Known rows, with every step that occurs:
t, l, c: [ 1.045 -0.916 -0.905 -1.536  1.012  0.667 -1.979 -1.799  1.404 -0.689
  0.982  0.305  0.711  1.718 -1.139 -0.578 -0.163  1.387 -0.632  0.662
  0.534 -0.379  1.142  2.639 -0.014]
s, f: [ 1.383 -1.592  0.266 -0.554 -0.325 -0.305 -1.487 -1.329  1.702 -0.160
 -0.303 -0.525  0.475  0.433 -0.637  1.305 -0.872  1.157 -0.011  1.699
  1.234 -0.576 -0.462  1.705 -0.293]
c, j, t: [ 0.794 -2.994  1.279  0.535  0.255 -0.914 -1.111 -2.108 -0.136 -0.046
  0.296  0.890  0.794  0.652 -0.557  1.044 -0.273 -0.029 -0.786  0.129
  0.335 -1.742 -0.942  1.941 -2.072]
c, j: [ 0.520 -1.823  0.948  0.236  0.824  0.282 -1.596 -2.144  0.498 -1.064
  0.323  1.298  0.579  0.580 -1.718  0.844 -1.326  0.631  0.294  0.364
  0.774 -2.460 -0.649  1.745 -1.320]
t, l, c, j, v, s: [-0.343 -4.189  0.142  1.457  1.577  0.560 -2.106 -1.668  0.041 -1.730
  0.526  2.792  0.418  1.210  1.015 -2.695  0.362  3.079 -3.231  0.356
  0.019 -1.664  0.454  1.655 -1.641]
c, j, f, s, v, l: [-1.514 -2.532 -0.691  0.098 -0.946 -2.071 -3.182 -0.685  1.070  0.544
  0.057  1.324 -0.178  0.141 -1.699 -1.013  0.845 -0.139 -2.077  0.516
  3.908 -2.695 -0.279  3.787 -4.298]
v, s, f: [ 0.695 -2.847  0.102  0.253 -0.633 -0.353 -1.647 -2.076  1.319 -1.031
 -0.316 -0.223 -0.210  0.590 -0.127  0.401 -0.211  2.307 -1.617  1.654
  1.240 -0.686  0.128  1.594 -0.999]
v, l, c: [ 0.183  0.131 -1.407 -0.413  0.333 -0.927 -2.726 -1.168  0.681 -1.141
  0.964  0.127  0.121  1.497 -1.405  0.742 -0.636  1.689 -1.196  0.975
  1.199 -0.611  1.038  2.928 -0.179]
t, l, v: [ 0.660 -2.372 -1.147 -1.543 -0.193  1.055 -1.965 -0.769  0.987 -0.200
  0.613 -0.509  1.244  1.057 -3.056 -0.235 -1.754  2.043  0.903  1.550
  1.357  0.134  1.240  2.920  0.497]
j, f, s, v, l, c: [-1.041 -0.995 -1.679 -1.204 -0.681 -2.455 -3.214 -0.635  1.271  0.090
  0.689  0.793 -0.079  1.007 -0.610 -0.984  1.171 -0.103 -3.024  1.084
  2.288 -1.740  1.135  4.230 -2.464]
t, l, v, s, f: [ 0.746 -4.402 -1.865 -0.929 -0.839  0.556 -2.120 -0.641  1.632  0.035
 -0.286 -0.479 -0.315  0.714 -1.269 -1.112 -0.790  3.630 -1.314  2.570
  2.124  0.076  1.344  2.194  0.383]
f, j, v: [ 0.251 -1.535  2.501  0.948  0.506 -0.760 -1.428 -2.861 -0.090 -0.962
  0.555  0.710  2.075  1.632 -1.049 -0.162 -1.979  1.628  0.283  0.668
 -0.395 -0.487 -1.680  0.525 -1.398]
v, s, f, l: [ 1.234 -2.938  0.427 -0.399 -0.161 -1.190 -1.499  0.425  1.390 -1.757
 -0.070 -1.015  0.427 -0.670 -1.151 -0.816 -0.768  1.639 -1.637  2.396
  1.579  0.565 -0.041  1.480 -0.793]
j, f, s, v, l: [-1.294 -1.405 -1.134 -0.610 -1.644 -2.250 -3.081 -0.782  1.157  0.494
  0.199 -0.194  0.370  0.513 -2.035 -0.696  1.078 -0.017 -1.711  1.036
  3.367 -1.232  0.221  4.260 -3.883]
f, j, t, l: [ 1.097 -1.785  1.195 -0.561  0.118 -0.621 -1.315 -2.396  1.241  1.314
  0.578 -0.762  1.161  2.132 -1.679 -0.757 -0.303  1.140 -0.459  0.174
  0.977  0.637 -0.885  1.291 -2.015]
t, j: [ 0.105 -1.072  0.769 -0.343 -0.498  0.572 -1.767 -4.040  0.293  0.043
  0.407  0.792  0.698  1.549 -1.474  0.284 -0.869  1.345  1.016  0.138
 -0.315 -1.416 -0.042  1.369 -2.357]
j, v, s, f, l, c: [ 1.051 -3.519  0.433  0.380  0.823 -1.720 -1.399  0.946  0.485 -2.379
  0.301  0.534  0.936 -0.602  1.210 -1.971 -0.528  2.142 -3.661  2.728
 -0.438  0.321  0.117  1.130  0.450]
j, t: [ 0.924 -2.034  1.072 -0.143 -0.445 -1.022 -0.956 -2.057 -0.026 -0.361
  0.453 -0.501  1.320  1.153 -0.950  1.732 -0.104  0.155 -0.337  0.624
 -0.132  0.097 -0.383  2.520 -1.508]
t, l, v, s, f, j: [ 0.832 -3.883 -0.737 -0.770 -0.426  0.160 -1.930 -1.512  2.158  0.733
 -0.029 -0.203 -0.612  1.353 -1.571 -1.964 -1.653  3.805 -1.240  2.263
  2.082 -0.236  0.367  0.927  0.587]
j, f, s, v: [-0.662 -1.782  0.351 -1.181 -0.960 -1.501 -2.062 -2.085  1.247  0.180
  0.339  0.546  0.905  0.345 -1.238 -0.181  0.678 -0.760 -0.997  0.747
  1.884 -2.013  0.024  3.502 -3.051]
f, s, v: [-0.586 -1.718  0.769 -0.687 -0.488 -1.736 -1.364 -3.232  0.231  0.305
  0.492  0.215  1.626 -0.033 -2.190 -0.382 -0.251 -0.618  0.638  0.404
  2.111 -1.568 -0.025  3.095 -1.665]
f, j, c: [ 0.077 -0.930  2.361 -0.009  1.418  0.185 -2.210 -3.065  0.893 -0.228
  1.280 -0.044  1.080  1.193 -1.772  0.505 -1.980  1.541  0.190 -0.162
 -0.149  0.310 -0.930  2.327 -1.512]
s, v, l, c, j: [-0.650 -1.182 -1.146 -1.215  0.366 -1.173 -2.154 -0.949  0.446 -0.508
  1.289  2.630 -0.248  0.614 -0.837 -0.907  0.769  0.919 -2.149  0.660
  2.294 -2.693  0.647  3.254 -1.017]
f, l, v: [ 1.202 -2.268 -0.096 -1.738  0.231 -1.075 -1.342  0.965  0.377 -1.829
  1.072 -0.855  1.879 -0.485 -3.982  0.464 -2.702  0.687  0.972  2.503
  0.504  0.359  0.711  2.455  1.161]
j, f, l: [ 1.337 -1.078  0.424 -1.448 -0.051 -0.659 -2.254  1.451  1.616 -1.846
  0.641 -0.744  1.134  0.041 -2.127  0.444 -0.760 -0.034 -0.871  1.996
  0.337  0.040 -0.216  2.844 -2.028]

Rows:
[ 1.524 -2.444 -0.514 -1.178  0.892 -1.284 -1.577  0.672  1.373 -1.867
  0.380 -0.319 -0.196 -0.371 -0.028 -1.000 -0.545  1.621 -3.032  2.389
  0.500 -0.219  0.837  1.484  0.791]
v, s, f, l, c
[-0.981 -0.955 -1.205 -0.573 -0.141 -2.595 -2.373 -2.197  0.323  0.376
  0.976  0.649  0.598  0.449 -1.484 -0.919  0.472  0.320 -1.316  0.509
  2.757 -1.335  1.119  3.701 -0.964]
f, s, v, l, c
[-0.055 -3.879 -0.698 -1.145 -1.028  0.024 -2.593  0.052  0.534 -1.534
  0.530  0.807 -0.174  0.530 -2.038 -1.345 -0.866  2.225 -1.730  2.313
 -0.533 -0.796  1.056  2.428 -2.068]
t, j, f, l, v, s
[ 0.663 -1.450  0.235 -0.296  1.725 -0.067 -1.826 -2.035  0.498 -1.130
  1.043  2.208 -0.040  0.811 -0.492  0.511 -0.991  0.503 -1.155  0.430
 -0.008 -3.258  0.106  1.748  0.151]
l, c, j
[ 0.125 -1.209 -1.491 -0.148  0.643 -0.409 -3.379  0.465  1.585 -1.001
  0.764  1.829 -1.265  1.217 -0.230  0.469  0.135  1.380 -3.202  0.930
  1.363 -2.710  0.362  2.978 -2.092]
v, l, c, j, f
[ 1.555 -3.819  0.004 -1.117 -0.589 -0.823 -1.165 -0.969  2.017  2.587
  0.173 -0.870  0.107  1.465 -0.988 -1.000 -1.365  1.794 -1.098  2.149
  1.437  0.477 -0.552  0.846  0.519]
s, f, j, t, l, v
[-1.181 -2.075  0.237 -0.941 -1.617 -1.041 -2.185 -3.817  1.078  1.435
  0.323  1.318  0.491  0.753 -0.857 -1.257  0.764 -0.145 -0.624  0.244
  0.876 -2.588  0.010  3.184 -4.383]
t, j, f, s, v
[ 0.747 -2.203  2.065  0.728  0.206 -0.987 -1.163 -1.888  1.159  0.165
 -0.293  0.452  1.268  1.191  0.476 -0.675 -2.024  1.643 -0.798  1.631
  0.329 -0.527 -2.036 -0.146 -0.849]
s, f, j, v
[-0.423 -2.486 -0.179 -0.950  0.623 -1.455 -2.241 -1.717  1.146  0.158
  0.690  2.804 -0.404  0.104  0.314 -0.929  0.766 -1.024 -2.879  0.278
  1.277 -4.431  0.162  3.075 -1.583]
l, c, j, f, s, v
[-0.255 -1.458 -0.435  0.997  0.417 -1.320 -2.601 -0.882 -0.344 -1.621
  0.808  0.903  1.395  1.397 -0.104 -0.096 -0.649  2.328 -1.894  1.261
 -0.050 -0.021  0.316  2.462 -0.940]
j, v, l, c
[ 0.914 -3.594 -0.754 -1.107 -0.480 -0.233 -1.259 -0.654  0.560  0.842
  0.533 -0.927  1.249  1.214 -2.072  0.170 -0.662  1.304 -0.119  1.349
  0.833  0.847  0.707  2.999 -0.281]
j, t, l, v
[ 0.157 -2.250 -0.140  0.181  1.696 -1.177 -2.762 -1.686  1.396 -0.247
  0.533  1.811 -0.863  0.644 -0.029  0.215 -0.567 -0.770 -2.596  0.240
  0.218 -3.811 -0.121  2.097 -1.558]
l, c, j, f, s
[ 0.298 -2.821  1.721  0.796  0.800 -0.083 -2.156 -2.727  1.532 -0.012
  0.270  0.015 -0.390  0.750  0.107 -0.557 -0.826  3.172 -2.207  0.816
  0.670  0.285 -0.684  1.731 -1.555]
v, s, f, j, c
[ 0.955 -1.841 -1.256 -1.271  1.345  1.234 -2.874 -0.152  2.124 -0.456
  0.629  1.781 -0.704  1.536 -0.001 -0.736  0.651  0.708 -2.679  0.693
  0.673 -2.459  0.480  2.633 -1.579]
t, l, c, j, f
[ 0.988 -0.895 -0.178 -2.010  0.438 -0.393 -2.584  0.076  1.428 -0.822
  1.140  1.083  0.195  0.977 -0.565 -0.926 -0.394  0.247 -2.035  1.389
 -1.555 -1.289  0.220  2.017 -1.882]
t, j, f, l, c
[ 0.062 -2.758  0.562  1.053  0.669 -1.166 -2.680 -1.923  1.302  0.037
 -0.091  0.719 -0.237  0.536 -1.144  0.396 -0.813 -0.742 -1.134  0.099
  1.357 -3.142 -0.786  2.139 -3.070]
c, j, f, s
[-0.651 -0.110 -1.461 -1.811 -0.655 -1.171 -2.230 -1.130  0.408 -0.794
  1.432  1.227  0.520  0.969 -1.240 -0.281  0.677  1.245 -1.645  1.296
  2.031 -1.024  1.171  3.797 -0.586]
s, v, l, c
[ 2.063 -1.101 -0.262 -2.037  1.335 -1.411 -1.223  1.028  1.826 -1.063
  0.602 -0.494  0.647 -0.623 -0.371 -0.307 -1.303  0.211 -1.465  2.515
  0.467 -0.128  0.095  1.503  1.530]
s, f, l, c
[-1.326 -1.440 -0.421  0.238 -1.232 -2.462 -2.343 -2.322  0.268  0.377
  0.413 -0.420  1.161  0.159 -2.705 -0.746  0.073  0.462 -0.062  0.544
  3.737 -0.592  0.509  3.854 -2.717]
f, s, v, l
[-0.410 -3.911  0.787  2.033  1.661 -0.230 -1.890 -2.286 -0.789 -2.623
  0.608  3.259  0.389  0.890  1.267 -1.064 -0.062  2.602 -3.170  0.479
 -0.983 -2.776  0.102  1.245 -1.025]
l, c, j, v, s
[ 0.695 -1.453  0.553 -1.573 -0.398  0.019 -2.346 -0.203  1.320 -0.523
  0.650  0.153  0.755  0.746 -1.575 -0.613 -0.801  0.390 -0.654  1.270
 -0.545 -0.557 -0.344  2.043 -3.356]
t, j, f, l
[ 1.402 -1.444  0.356 -1.011  2.188 -1.156 -1.520  0.547  0.768 -2.105
  1.224  1.387  0.641 -0.442 -1.495 -0.532 -1.509 -0.391 -1.068  0.977
  0.077 -1.848 -0.094  1.809  0.590]
f, l, c, j
[ 1.499 -0.650  0.301 -1.744  1.496 -1.191 -1.500  0.161  0.810 -2.167
  1.349 -0.129  1.311  0.004 -1.843  0.096 -1.428  0.010 -0.666  1.493
 -0.245 -0.059  0.542  2.172  0.892]
f, l, c
[ 0.187 -4.513 -0.632 -0.623  0.172 -0.161 -2.449  2.246  0.826 -2.433
  0.542  1.413 -0.433 -0.305 -2.241 -0.692 -1.161  1.781 -2.339  2.453
  0.710 -1.748  0.498  2.595 -1.189]
c, j, f, l, v, s
[-0.542 -4.356  1.500  2.669  0.381 -0.040 -1.839 -2.159 -0.947 -2.423
  0.052  2.313  0.958  0.395  0.182 -0.633 -0.380  2.429 -1.960  0.504
  0.030 -2.112 -0.605  1.373 -2.751]
c, j, v, s
[-0.364 -1.718 -1.449  1.036  1.177 -1.623 -3.790 -0.655  1.322  0.068
  0.323  1.199 -1.101  0.859 -0.568 -0.234 -0.081  0.218 -2.983  0.287
  2.005 -2.990  0.374  2.757 -2.608]
v, l, c, j, f, s
[ 0.277 -4.036  0.931  1.596 -0.459 -0.541 -1.467 -1.776  0.134 -1.478
 -0.605  0.392  0.883  0.469  1.140 -0.531 -0.341  3.115 -2.139  1.926
  0.410 -0.239 -0.442  1.108 -1.432]
j, v, s, f
[ 0.490 -4.079 -0.838 -0.169 -0.942 -0.259 -1.746 -1.299  0.915 -0.846
 -0.158 -0.006 -0.472  0.209 -1.016  0.541 -1.339  2.847 -1.068  2.642
  1.108 -0.953  0.890  1.874  1.023]
l, v, s, f
[-0.190 -0.603  0.691  1.133  0.921 -1.654 -2.641 -1.274  0.061 -0.820
  0.957  1.026  1.167  2.044 -0.527 -1.014 -1.516  2.437 -1.760  0.896
  0.207 -0.433 -0.390  1.048 -0.971]
f, j, v, l, c
[ 0.083 -5.804 -0.745  0.543 -0.253  0.260 -1.433 -1.041 -0.009  0.082
  0.313  1.092 -0.206  0.856 -1.296 -1.145  0.069  2.316 -2.046  0.936
  1.098 -0.853  0.871  2.507 -1.305]
c, j, t, l, v, s
[ 0.206 -1.110  0.428 -0.801 -1.049  0.924 -2.483 -2.794  1.255  0.190
  0.193  0.961  0.080  2.081 -0.642  0.459  0.042  1.237 -0.512  0.570
 -0.628 -2.135 -0.263  1.975 -3.655]
t, j, f
[ 1.023 -2.353  0.210 -0.706 -0.486 -0.178 -1.289 -1.531  0.696  0.654
  0.392 -1.044  1.438  1.517 -1.270  0.116  0.437  0.922 -0.423  0.398
  0.823  1.142  0.010  2.859 -2.123]
j, t, l
[-0.130 -3.350 -0.570 -0.118 -0.571  0.111 -1.985 -1.866 -0.179 -1.942
  0.563  0.453  0.269  0.673 -2.393  0.743 -1.453  2.630 -0.364  1.766
  0.413 -1.133  1.278  2.630  0.263]
l, v, s
[ 1.446 -3.267  0.815  0.352  1.942 -1.571 -1.242  1.581  0.812 -1.381
  0.365  1.715  1.038 -1.216  1.317 -1.735 -1.495  0.466 -2.719  2.307
  0.030 -1.094 -0.958  0.591  0.575]
s, f, l, c, j, v
[ 0.836 -1.371 -0.156 -0.740  1.249  0.388 -2.446 -0.791  1.475 -1.222
  0.796  2.454 -0.894  1.150  0.227  0.808 -0.064  0.246 -2.655  0.808
 -0.183 -3.583 -0.177  2.378 -1.038]
l, c, j, f
[ 1.094 -3.296 -0.346 -1.607  0.422 -0.275 -2.213  2.770  1.162 -1.732
  0.751  0.802  0.282 -0.611 -2.782 -0.044 -2.008  0.081 -1.128  2.427
  0.644 -1.894 -0.072  2.590 -0.460]
c, j, f, l, v
[ 0.253 -4.354  1.147  0.981 -0.557 -0.949 -1.532 -0.547  0.027 -0.755
 -0.407  0.723  1.159 -0.209  0.663 -2.861 -0.654  2.647 -1.909  1.976
 -0.490  0.578 -0.691  0.439 -2.611]
t, j, v, s, f, l
[-0.314 -1.726  1.485  0.322  0.550  1.080 -2.475 -3.962  0.231  0.454
  0.897  0.805  0.980  0.992 -0.713  0.152 -0.877  1.590  0.509 -0.540
 -1.162  0.099  0.036  2.826 -3.090]
t, j, c
[ 0.540 -1.504  0.079  0.740  0.600 -1.988 -2.370 -0.589  1.183  0.356
  0.205  0.593  0.332  1.554  0.990 -1.132 -1.327  2.649 -2.805  2.028
  0.951 -0.333 -0.962  0.362 -0.103]
s, f, j, v, l, c
[ 0.195 -4.724 -1.026 -0.088 -1.108  0.169 -1.510 -1.316  0.135 -0.072
  0.377 -0.521  0.439  1.305 -1.528 -0.515 -0.008  2.688 -1.623  1.425
  0.911  0.795  1.469  2.819 -0.724]
j, t, l, v, s
[ 1.797 -2.993 -0.460 -1.809 -0.193 -1.161 -1.083  1.826  1.463 -0.728
  0.324 -1.125  1.016 -1.187 -2.275 -0.109 -2.651  0.859  0.188  3.424
  1.304  0.606  0.174  1.993  1.860]
s, f, l, v
[-0.404 -3.267  1.480  1.834 -0.270 -0.445 -1.871 -2.489 -0.875 -2.643
  0.179  0.833  1.607  0.985 -0.575 -0.062 -0.328  3.015 -1.442  1.027
 -0.324 -0.469 -0.059  1.821 -2.247]
j, v, s
[ 0.707 -2.592  0.991  0.427  2.153 -1.265 -1.399  0.720 -0.267 -2.484
  1.067  1.951  1.796 -0.607 -0.180 -1.482 -1.727  0.318 -1.850  1.229
 -0.766 -1.331 -0.721  1.234 -0.120]
f, l, c, j, v
[ 1.183 -1.930  0.612 -1.095  0.780 -0.540 -2.238  1.719  1.575 -1.776
  0.489  0.777  0.530 -0.693 -1.965 -0.017 -0.831 -0.519 -1.350  1.455
  0.900 -1.443 -0.841  2.090 -2.354]
c, j, f, l
[-0.208 -4.314  0.746  1.897 -1.095 -0.142 -1.788 -3.317 -0.074 -0.056
 -0.655  1.475  0.458  1.028  1.529 -1.587 -0.040  3.445 -1.836  1.337
 -0.535 -0.979 -0.485  0.469 -2.788]
t, j, v, s, f
[-0.650 -0.592 -0.670 -1.203 -1.496 -0.923 -1.946 -1.474  0.388 -0.579
  0.772  0.224  1.107  0.815 -2.626 -0.060  0.369  1.154 -0.258  1.207
  3.129 -0.454  0.376  4.041 -2.172]
s, v, l
